Each row was made from one small tree. The marks that hang from a mark follow it in brackets, in the order of their numbers. Every link used is in the known rows. Write each row's tree.
Known rows
Z_437[Z_39[Z_573]]: [  2.6  -1.7   6.3   6.2   2.9  -6.4  -2.4   3.7   5.1 -10.5  -3.9  -3.6
  18.1   0.3 -12.5  -2.0  29.6  11.7   8.1   3.5  -1.4  10.2  15.4  -4.8
   6.8   7.4]
Z_139[Z_830[Z_573[Z_437[Z_39] Z_904]]]: [  8.4 -13.2  25.3  39.1  14.6   1.0   2.1  -2.9  13.4  -9.4  -6.0  -5.4
 -15.0  15.0  -7.7  -3.2  14.1 -26.7  16.0   3.5   5.9  18.2   4.9  -1.2
  14.3   7.0]
Z_437[Z_79 Z_573[Z_39 Z_830]]: [-14.0   7.4  -0.8   6.9   7.0  -6.6   2.8  18.9  10.8  10.0   5.7   0.7
  18.6   6.5 -15.4  -1.7   7.8  14.8 -13.3  14.4  -2.7  10.1  24.8   8.2
  13.8  -0.6]
Z_830[Z_573[Z_39[Z_437]]]: [  2.0  -3.8   4.0  36.2   3.3   0.8  18.5 -16.4   0.1   0.2  15.9 -15.4
 -10.2  12.3 -12.1   9.5   4.4 -14.6   3.6  -4.9   5.9  14.9   8.0   9.2
   9.8   1.5]
Z_573[Z_39]: [ 1.8 -1.1  3.5 13.4  3.5 -6.1  7.3 -6.7 -3.5  1.6 10.7 -3.9 -1.8  5.1
 -3.4  9.6  6.5 -1.3  3.8 -0.3  3.7 10.5  9.1  6.9  5.2  0.0]
Z_79[Z_437[Z_39 Z_573[Z_830 Z_904]]]: [ -5.3   5.8   4.3 -10.6  13.6  -1.5 -16.2  46.0   1.4  -5.8 -16.3 -12.8
  22.6  10.2 -19.4 -22.2  31.0  15.4  -2.5   8.1   0.6  12.6  15.9   1.6
  19.5   3.9]
Z_830[Z_573[Z_437[Z_39 Z_79]]]: [ -3.2  -3.9  12.5  35.9   3.5  -2.9   1.7  -6.0   7.1   5.1   5.2 -17.0
  -6.6  14.8 -22.5   6.8  -3.8 -12.0   0.8   9.9  -0.5   6.4  25.2  -0.6
  15.1  -1.3]
Z_437[Z_79 Z_573]: [ -8.2   6.6   2.6   5.7  -2.1   4.1   0.0  13.6  19.2   8.3  -1.0   1.0
  21.1   3.0 -14.4  -2.2  -4.6  12.3 -14.7  12.0  -3.5  -2.2  16.4  -3.2
   6.8   1.7]
Z_573[Z_39 Z_437 Z_904[Z_192]]: [  7.2 -12.5   7.0  18.7  12.9   2.0  13.9  -1.4  -1.6  13.8  10.6  -1.5
  -0.8  19.9   0.7  12.7  14.6 -16.9  10.7   8.7   4.7   6.1  -1.6   9.6
  10.6   4.4]
Z_437[Z_39[Z_573[Z_830 Z_904]] Z_79]: [ -8.0   0.1   8.9  -5.3  12.5  -0.9  -7.9  42.3  18.2   4.0 -19.3   2.8
  20.5   4.8 -21.3 -14.6  24.5  17.9   2.7  12.6   0.0  13.3  18.6  -0.9
  12.9   4.6]
Z_79[Z_437]: [ -2.9  10.8   0.5   1.9  -1.3   7.6  -8.1   9.2  -3.4   0.9   3.9 -11.6
   3.2   8.1 -10.6  -8.6  -3.3   2.5  -4.7   1.5   0.0   1.6   5.9   3.7
  10.7  -0.5]
Z_904[Z_192]: [  2.9  -0.2  -1.6 -12.1  -0.3  -0.1   1.8  -4.2  -6.1   5.9   5.2   7.8
   3.4   5.0   7.5  -1.7  -2.1  -5.3   1.9   4.9  -0.8  -9.1 -12.5  -1.5
   0.4   4.3]
Z_437[Z_79 Z_573[Z_39 Z_830 Z_904]]: [-10.3   1.3   4.8   2.4  12.5  -2.8   2.5  35.9  18.4  13.0  -3.6   1.0
  16.8   8.7 -16.0  -3.3  14.1  11.1  -7.4  13.9   2.3  14.8  16.6   8.4
  14.4   1.2]
Z_830[Z_573[Z_437 Z_904]]: [  3.6 -14.7   7.0  20.9   9.9   7.4   7.4   0.6  12.0   4.1   2.3 -13.3
 -17.3  11.8  -4.9   9.7  10.7 -28.3   6.1   3.2   5.1  10.2  -5.9   6.8
   6.6  -0.3]
Z_830[Z_573[Z_904]]: [  4.9  -9.9   6.5  -1.2   5.5   3.1   3.0  11.2  12.9   1.2  -3.7  -9.6
 -15.2   5.0  -1.7   4.1   6.4 -21.3   5.7   1.7   7.4  10.3 -14.8   2.7
   1.5   1.7]
Z_573[Z_39 Z_437 Z_830 Z_904[Z_192]]: [  0.3 -11.6   1.2   6.2  18.2  -4.6   9.8  10.0  -6.5  13.5   6.5   3.4
  -1.6  17.0   3.4   3.0  20.6 -12.3   7.1  10.7   2.2   8.6  -2.3  14.2
  12.9   2.1]
Z_437[Z_573]: [-2.3  1.5 -1.0  0.6 -0.6 -0.4  1.3  5.1  9.0 -2.8 -0.1 -0.3 16.9 -1.0
 -4.2 -0.6 12.7  6.6 -6.5  4.7 -2.4  1.1  6.0 -1.7  2.4  3.2]
Z_79[Z_437[Z_573]]: [ -4.1  13.3  -0.5   2.0  -0.7   7.6  -7.2  13.5   6.6  -2.0   4.3 -13.1
  20.0   6.7 -15.1  -8.8   9.7   8.8 -12.2   6.3  -2.7   2.8  12.4   2.2
  13.8   3.3]
Z_39[Z_573[Z_437 Z_830 Z_904[Z_192]]]: [-2.2 -8.4 -2.0 -5.7 14.5  5.6  5.8 17.6  9.5  8.9 -2.3  9.7 14.0 10.4
  1.9 -6.5 35.5 -5.4  4.8 13.9 -3.3  5.6 -7.9  7.3  9.3  7.5]
Z_192[Z_904]: [  8.3  -2.5  -3.3  -1.8  -1.0 -19.5  -0.4   7.8  -6.4   2.2  -7.0  10.5
   1.9  -3.9  -6.3   4.2   1.8  -0.6   0.2  -3.2 -11.2  -8.1   3.5   0.8
  -1.0   8.4]
Z_573[Z_437 Z_830]: [-8.5 -4.0 -6.9  9.9  8.5 -2.5  1.0  2.7 -4.6  3.8  2.8 -1.1 -2.3  4.5
 -0.9 -4.6 11.3 -0.7 -4.1  3.9 -5.5  2.8  8.0  8.5  6.7 -3.3]
Z_39[Z_573[Z_437[Z_79] Z_904[Z_192]]]: [ -1.6  -4.1   8.3  12.6   6.7  14.9   8.9  14.3  24.7  19.3   0.2   6.7
  18.6  16.7 -12.6   1.6  12.0  -4.2   0.3  17.8  -2.2   0.2   4.1   1.9
  11.7   8.6]

Write each row's tree
[ -2.9  -6.0  12.5  36.3  10.5   6.5  10.7  10.5  14.8  18.4   4.8  -7.6
  -0.6  18.3 -17.9  11.9  -1.8  -6.5   1.4   9.3   4.2  11.2  21.2  10.0
  13.6  -1.7] | Z_573[Z_39 Z_437[Z_79] Z_904]
[ -8.4  11.7   0.4  -3.9   7.2  -3.2 -13.9  24.8  -2.6  -9.4  -3.8 -11.5
  20.5   5.9 -20.5 -20.4  32.7  19.4   1.1   6.8  -3.8  13.8  21.3   3.7
  17.9   5.0] | Z_79[Z_437[Z_39[Z_573[Z_830]]]]
[ -1.0  -3.0  13.2  37.7   7.3   9.9  15.9  10.1  18.5  13.6   2.8 -12.1
  -6.8  18.4 -23.2   7.5  -6.7 -13.0   2.1   0.9   9.7  16.8  11.3   9.2
  13.4   1.5] | Z_830[Z_573[Z_39[Z_437[Z_79]] Z_904]]
[  5.6  -3.7   2.2   5.4   5.5  13.6  11.5  12.8  14.5   5.1  -6.5   9.7
  21.8  10.9  -5.2  -7.4  22.6   2.2   6.9   1.6   2.4   1.7 -10.5  -0.2
   5.9  13.2] | Z_39[Z_437 Z_573[Z_904[Z_192]]]
[  7.3  -7.7  18.4  11.9   8.4   8.0   2.7   3.2  21.2  -4.9  -6.6   4.4
 -18.0   6.4   2.8  -6.0  -0.1 -25.4  10.2   1.2   8.5  14.6 -16.4   0.8
   5.5   6.4] | Z_139[Z_830[Z_573[Z_904]]]
[ -9.3  -5.4   7.2  24.2  16.2   1.5   6.6  22.5   8.7  18.6   0.3  -2.8
  -0.9  15.9 -15.3   2.4   5.1  -2.1  -1.5  12.1   1.7  14.5  20.2  14.1
  16.2  -3.7] | Z_573[Z_39 Z_437[Z_79] Z_830 Z_904]
[-10.8   4.0   1.3  10.1   9.5  14.7   5.0  35.9  24.6  10.4 -16.0   7.3
  21.9   8.1 -21.6 -17.3  13.8  16.1  -4.5   5.2  -0.1  10.8  12.1   5.2
  11.5   4.6] | Z_39[Z_437[Z_79] Z_573[Z_830 Z_904]]
[  7.9  -8.3   7.5  -3.2   9.1  -1.8   8.5   9.1  -1.6  10.8   5.2   2.5
   0.3  13.3   4.4   7.1  10.0 -10.6  11.1   6.0   7.5   4.6 -10.6   5.9
   5.8   5.8] | Z_573[Z_39 Z_904[Z_192]]
[  1.7  -2.7  13.9  -4.8   6.1   2.3  -1.6  26.6  17.5   9.2 -10.2   7.1
  24.3  12.7 -15.1  -7.4  16.0   8.2   7.9  15.4   1.9   2.7   7.2  -6.2
  12.4  11.3] | Z_437[Z_39[Z_573[Z_904[Z_192]]] Z_79]
[ -6.8   6.0   1.6  -1.8  14.6   1.6  -3.8  36.2   6.2   3.5   0.9 -12.9
  15.9  11.9 -15.4 -10.6  27.8   8.2  -6.2   9.7   2.9  19.1  13.1  13.6
  20.1   2.4] | Z_79[Z_437[Z_573[Z_39 Z_830 Z_904]]]
[  2.6  -4.0   3.5  16.3   6.6  14.7  10.5  15.5  20.0  -1.0 -10.0   1.2
  18.3   6.4 -13.3  -6.0  24.8   6.6   4.6  -3.7   3.2  11.8   1.6   2.0
   6.0   8.5] | Z_39[Z_437 Z_573[Z_904]]
[  2.6  -5.4  13.9  39.1   5.3   6.2   8.0 -24.1  13.6  -5.1   9.6  -1.3
 -18.5  10.8   0.1   1.2  -0.4 -28.5   3.4   4.0   0.8  10.3  -0.1   3.7
   8.9   4.5] | Z_139[Z_830[Z_573[Z_437]]]
[ -6.0  -2.3   5.5  30.9   1.2   5.7   6.9  -9.8  14.9  11.7  11.0 -12.0
 -11.9  12.5 -14.5   9.0 -13.0 -18.5  -6.9  10.1  -0.5   2.1  13.1   4.8
   9.6  -2.5] | Z_830[Z_573[Z_437[Z_79]]]
[ -4.7  -1.8  -1.3   4.4  11.8  10.3   6.1  27.5  14.6  -0.4 -15.0   5.3
  17.6   3.2 -10.7 -15.8  31.5  11.7   1.1  -1.4   0.4  13.4   1.3   5.9
   7.2   6.6] | Z_39[Z_437 Z_573[Z_830 Z_904]]
[-15.1   9.9  -3.6  15.1   3.9   9.8   5.2  17.7  17.2   7.5  -4.9   6.8
  23.0   4.0 -20.7 -15.7   8.4  20.9 -10.9   5.1  -5.7   6.2  19.7   4.0
  10.9   3.6] | Z_39[Z_437[Z_79] Z_573[Z_830]]
[ 10.3  -9.0  20.1  13.4  12.1   1.9  11.6  -6.1  12.3   3.1   9.4   6.5
 -16.3  16.6   8.2   1.9   4.2 -32.6  15.1   7.4  10.7  15.4 -19.6   5.8
  11.8  11.0] | Z_139[Z_830[Z_573[Z_39 Z_904[Z_192]]]]
[ -9.2   2.0  -0.2 -23.3  10.1   2.6  -2.4  39.7  15.3  17.5 -10.8  13.2
  22.0   8.6  -4.5 -14.5   6.2   8.6 -10.4  18.3  -2.3  -4.7  -2.6  -0.2
   9.6   4.8] | Z_437[Z_79 Z_573[Z_830 Z_904[Z_192]]]
[ -3.4  -3.6   9.7  25.3   6.7  15.3   6.7  17.6  30.8  12.5  -4.0  -0.2
  14.8  12.2 -20.1   3.3  13.5   0.5  -1.8  13.2  -0.4   8.4  16.3   3.1
  11.2   4.8] | Z_39[Z_573[Z_437[Z_79] Z_904]]
[-13.0   8.0  -0.3  26.4   6.6   0.8   9.5  11.5   1.2  13.0   4.0   0.0
   8.0  11.1 -19.5  -6.9  -6.5  13.2  -6.4   1.5   0.0   9.5  24.5  10.4
  14.2  -2.3] | Z_573[Z_39[Z_437[Z_79]] Z_830]
[-12.1  -2.6   3.1  12.3  12.6  10.2   2.3  28.4  26.4  13.6  -8.8   4.0
  14.1   8.8 -17.3  -7.2  19.4   5.3  -3.9  15.1  -3.6  10.8  16.1   8.8
  13.0   2.1] | Z_39[Z_573[Z_437[Z_79] Z_830 Z_904]]
[ -5.4   0.7  11.1  32.2   3.7  -1.0  -2.2   2.7   2.1   6.3  -0.7  -8.6
   7.4  13.3 -21.3   1.4  -4.4   4.7  -0.7   8.2  -3.1   1.3  32.2  -2.8
  13.0  -1.3] | Z_573[Z_437[Z_39 Z_79]]
[ -3.1  -4.9  -0.4 -15.5  10.9   3.0  -1.0  31.1  15.1  -0.7 -12.7   7.0
  11.7  -1.7  -2.7 -11.5  33.2   6.4   2.8   6.3   0.2  13.8  -5.2   5.4
   4.6   4.9] | Z_39[Z_573[Z_830 Z_904]]
[  4.9  -6.3  10.2   0.6   8.9  -4.3  -4.2  26.9   8.4  -6.9 -16.4  -5.2
  20.0   4.8 -11.2  -4.1  27.8   9.1   5.9   4.4   2.8   7.9  10.5  -7.6
   7.1   6.3] | Z_437[Z_39 Z_573[Z_904]]
[ -5.3  -3.8  -2.8 -16.4  12.1  -2.2  -3.6  35.0  11.1   0.5 -13.7   4.2
  14.7   0.2  -1.5 -11.1  24.9   6.6  -4.4   6.9   0.4   7.4  -2.1   3.5
   5.4   2.6] | Z_437[Z_573[Z_830 Z_904]]
[  8.1  -9.3  22.2  25.5  11.8   2.5   9.6  -3.2  18.2  -3.4   5.3  -1.3
 -19.9  11.5  -0.2   3.4   6.7 -27.4  13.7   1.9  11.4  23.0  -8.4   7.3
  11.7   6.7] | Z_139[Z_830[Z_573[Z_39 Z_904]]]
[ -0.8  -5.7  -0.8 -15.3  15.0  -6.3   5.9  25.3   1.7   9.0   1.1   6.3
  16.2  10.2   3.6  -2.5  30.1   0.3   1.0  13.5   2.3   8.5  -5.8   8.6
  11.2   6.6] | Z_437[Z_573[Z_39 Z_830 Z_904[Z_192]]]
[-15.7   9.5  -4.1  -6.6   3.9  -1.3  -3.6  24.9  13.1   8.2  -5.5   4.9
  20.5   1.3 -11.6 -11.6   1.5  16.7 -17.0  13.8  -5.8   0.2  16.6   1.1
   8.1  -0.9] | Z_437[Z_79 Z_573[Z_830]]
[ -1.9  11.4   5.5   7.2   2.2  -0.5 -11.8  16.2  -1.5  -8.7  -1.6 -18.1
  24.8   9.4 -21.5 -11.3  18.6  14.5  -4.7   6.1  -1.8   6.2  24.7  -2.8
  17.2   4.5] | Z_79[Z_437[Z_39 Z_573]]
[ -6.7   6.0   6.2  19.0   2.1  -1.3   7.0   7.9  15.0  10.4   9.2  -4.1
  19.3   8.4 -17.6   7.9   1.9  10.1 -10.5  11.7  -0.8   8.7  26.0   4.1
  11.8   2.2] | Z_437[Z_79 Z_573[Z_39]]
[ -4.2  -3.9   9.6  23.0   7.2  12.5   3.2  16.9  17.8  16.2  -5.2  -2.6
   1.2  14.0 -15.1   2.5  -7.0  -5.8  -1.9   8.8   0.9   1.5  12.7   2.6
   8.9  -1.4] | Z_573[Z_437[Z_79] Z_904]
[  9.4 -16.8  11.9  13.6  12.0  -4.1   4.6   1.2  -0.8   2.9   2.2 -10.0
  -9.0  18.1  -4.2   5.2  18.5 -25.6  14.4   9.0   4.9   4.0  -5.4  -0.4
  12.1   6.1] | Z_830[Z_573[Z_437[Z_39] Z_904[Z_192]]]
[  7.7  -6.4  21.2  44.5  11.3  10.2  17.0  -5.9  16.9  -3.2   2.4  -2.1
 -14.7  16.3  -7.6  -1.2   6.2 -21.8  11.4  -6.0  11.9  24.3  -1.8   7.7
  14.7   8.4] | Z_139[Z_830[Z_573[Z_39[Z_437] Z_904]]]
[  3.7  -6.8  17.9  52.4   9.3   1.0  15.1 -29.5  10.8  -3.5  21.1  -6.5
 -20.5  15.2  -2.7  10.9   4.8 -30.7   7.7   4.7   3.9  19.6   7.9  10.2
  15.2   3.5] | Z_139[Z_830[Z_573[Z_39 Z_437]]]
[ -1.3  -6.1   5.4 -10.8  14.5  -6.7  -6.9  34.1   7.6  -6.8 -17.4   1.8
  16.4   1.3  -9.3 -13.5  41.6  13.0  10.5   5.9   0.9  17.1   7.1   0.5
   9.5   6.0] | Z_437[Z_39[Z_573[Z_830 Z_904]]]
[ -0.3  -5.1  23.4  40.1   9.7  16.5   6.4   2.5  32.0   8.5  -1.7   0.7
 -15.0  17.8 -11.6  -2.6 -11.9 -27.4   1.7  11.0   4.7  11.4   3.2   2.7
  13.8   4.1] | Z_139[Z_830[Z_573[Z_437[Z_79] Z_904]]]
[-3.9 -5.7  1.7 -3.4 15.5 -5.9  3.7 27.2  7.9  2.4 -3.9 -1.5 12.8  5.2
 -5.3 -1.6 31.1  6.1 -1.2  7.8  2.8 16.7  5.5 10.0 10.8  2.7] | Z_437[Z_573[Z_39 Z_830 Z_904]]
[  8.3 -17.2   9.5  22.2  12.9   0.0  17.6  -8.8   3.6  12.3  17.3 -11.3
 -15.5  21.5   0.5  17.6  14.5 -33.5  11.3   9.9   7.9  11.1  -8.6  11.8
  12.8   4.8] | Z_830[Z_573[Z_39 Z_437 Z_904[Z_192]]]
[  1.3   5.0  11.7   2.1   7.9   4.2 -12.4  35.1   5.0  -6.5 -11.4 -16.9
  22.7  12.8 -22.5 -12.4  24.9  10.7   0.1   6.2   3.4  10.2  16.7  -3.2
  18.6   6.3] | Z_79[Z_437[Z_39 Z_573[Z_904]]]
[  8.2 -10.1   6.6  19.6   8.8   5.3  19.9  -1.6   1.9   8.9  10.4  -7.4
  -7.7  19.6  -4.0   7.2   8.0 -23.1  10.4  -0.4  10.5  11.0 -11.5   8.4
  11.4   7.2] | Z_830[Z_573[Z_39[Z_437] Z_904[Z_192]]]
[-11.5   5.9   3.2  -0.2   5.9  -6.6  -7.9  23.6  10.1   1.0  -9.2   3.1
  21.4   2.4 -20.2 -14.2  18.2  21.3  -2.7  12.4  -4.8   8.9  25.5  -1.8
  11.5   3.4] | Z_437[Z_39[Z_573[Z_830]] Z_79]
[  4.3 -11.7   9.8  30.5  12.1   2.1  11.1   1.9   4.5   7.6   6.7  -9.1
  -4.8  14.6  -7.0  14.0  16.4 -11.9   9.2   2.4   5.7  14.6  10.6  10.5
  10.1   0.7] | Z_573[Z_39 Z_437 Z_904]
[  0.4 -11.2  16.7  31.3  10.0   1.8   1.6  12.2  15.0   8.1  -5.2 -16.7
  -7.9  17.7 -22.8   5.5   2.0 -15.7   5.6  10.5   4.4  10.4  17.8  -0.4
  15.4  -0.2] | Z_830[Z_573[Z_437[Z_39 Z_79] Z_904]]
[ -2.8  -0.6  20.9  58.1   6.9   5.2  13.9 -23.3  21.3   7.2  19.4  -4.8
 -15.8  19.3 -13.6   8.8 -13.9 -25.1   0.6  11.1   2.6  16.6  19.8   9.7
  20.0   2.1] | Z_139[Z_830[Z_573[Z_39 Z_437[Z_79]]]]
[ -9.1   0.8   5.2  21.2  13.1   6.5   9.1  29.9   8.3  16.1  -6.8   0.8
   6.9  14.4 -19.1  -7.9  -0.9  10.5  -2.2   2.1   3.8  13.3  17.8  10.4
  13.5  -0.6] | Z_573[Z_39[Z_437[Z_79]] Z_830 Z_904]
[ -9.4  12.1  -0.9  -5.5   7.8  -6.2 -15.8  28.7  -7.1  -8.5  -5.8 -13.5
  23.7   7.2 -19.3 -21.0  25.7  19.7  -7.8   8.5  -3.9   8.8  23.8   1.6
  18.7   2.4] | Z_79[Z_437[Z_39 Z_573[Z_830]]]
[  4.5  -1.9  16.8  30.5   5.9  -2.6  10.5 -20.9  10.0  -6.4  15.0  -1.8
 -18.9   8.6  -0.2   5.0   0.6 -23.4   8.2   2.0   7.0  19.9  -0.4   7.4
  10.5   5.4] | Z_139[Z_830[Z_573[Z_39]]]
[ -1.3  -4.4  -3.4 -27.4  11.3   2.2   0.5  27.7  10.1   6.6  -7.8  13.7
  15.3   3.8   4.9 -12.3  31.2   1.4   4.5  11.8  -0.5   4.7 -16.7   4.3
   4.5   9.2] | Z_39[Z_573[Z_830 Z_904[Z_192]]]
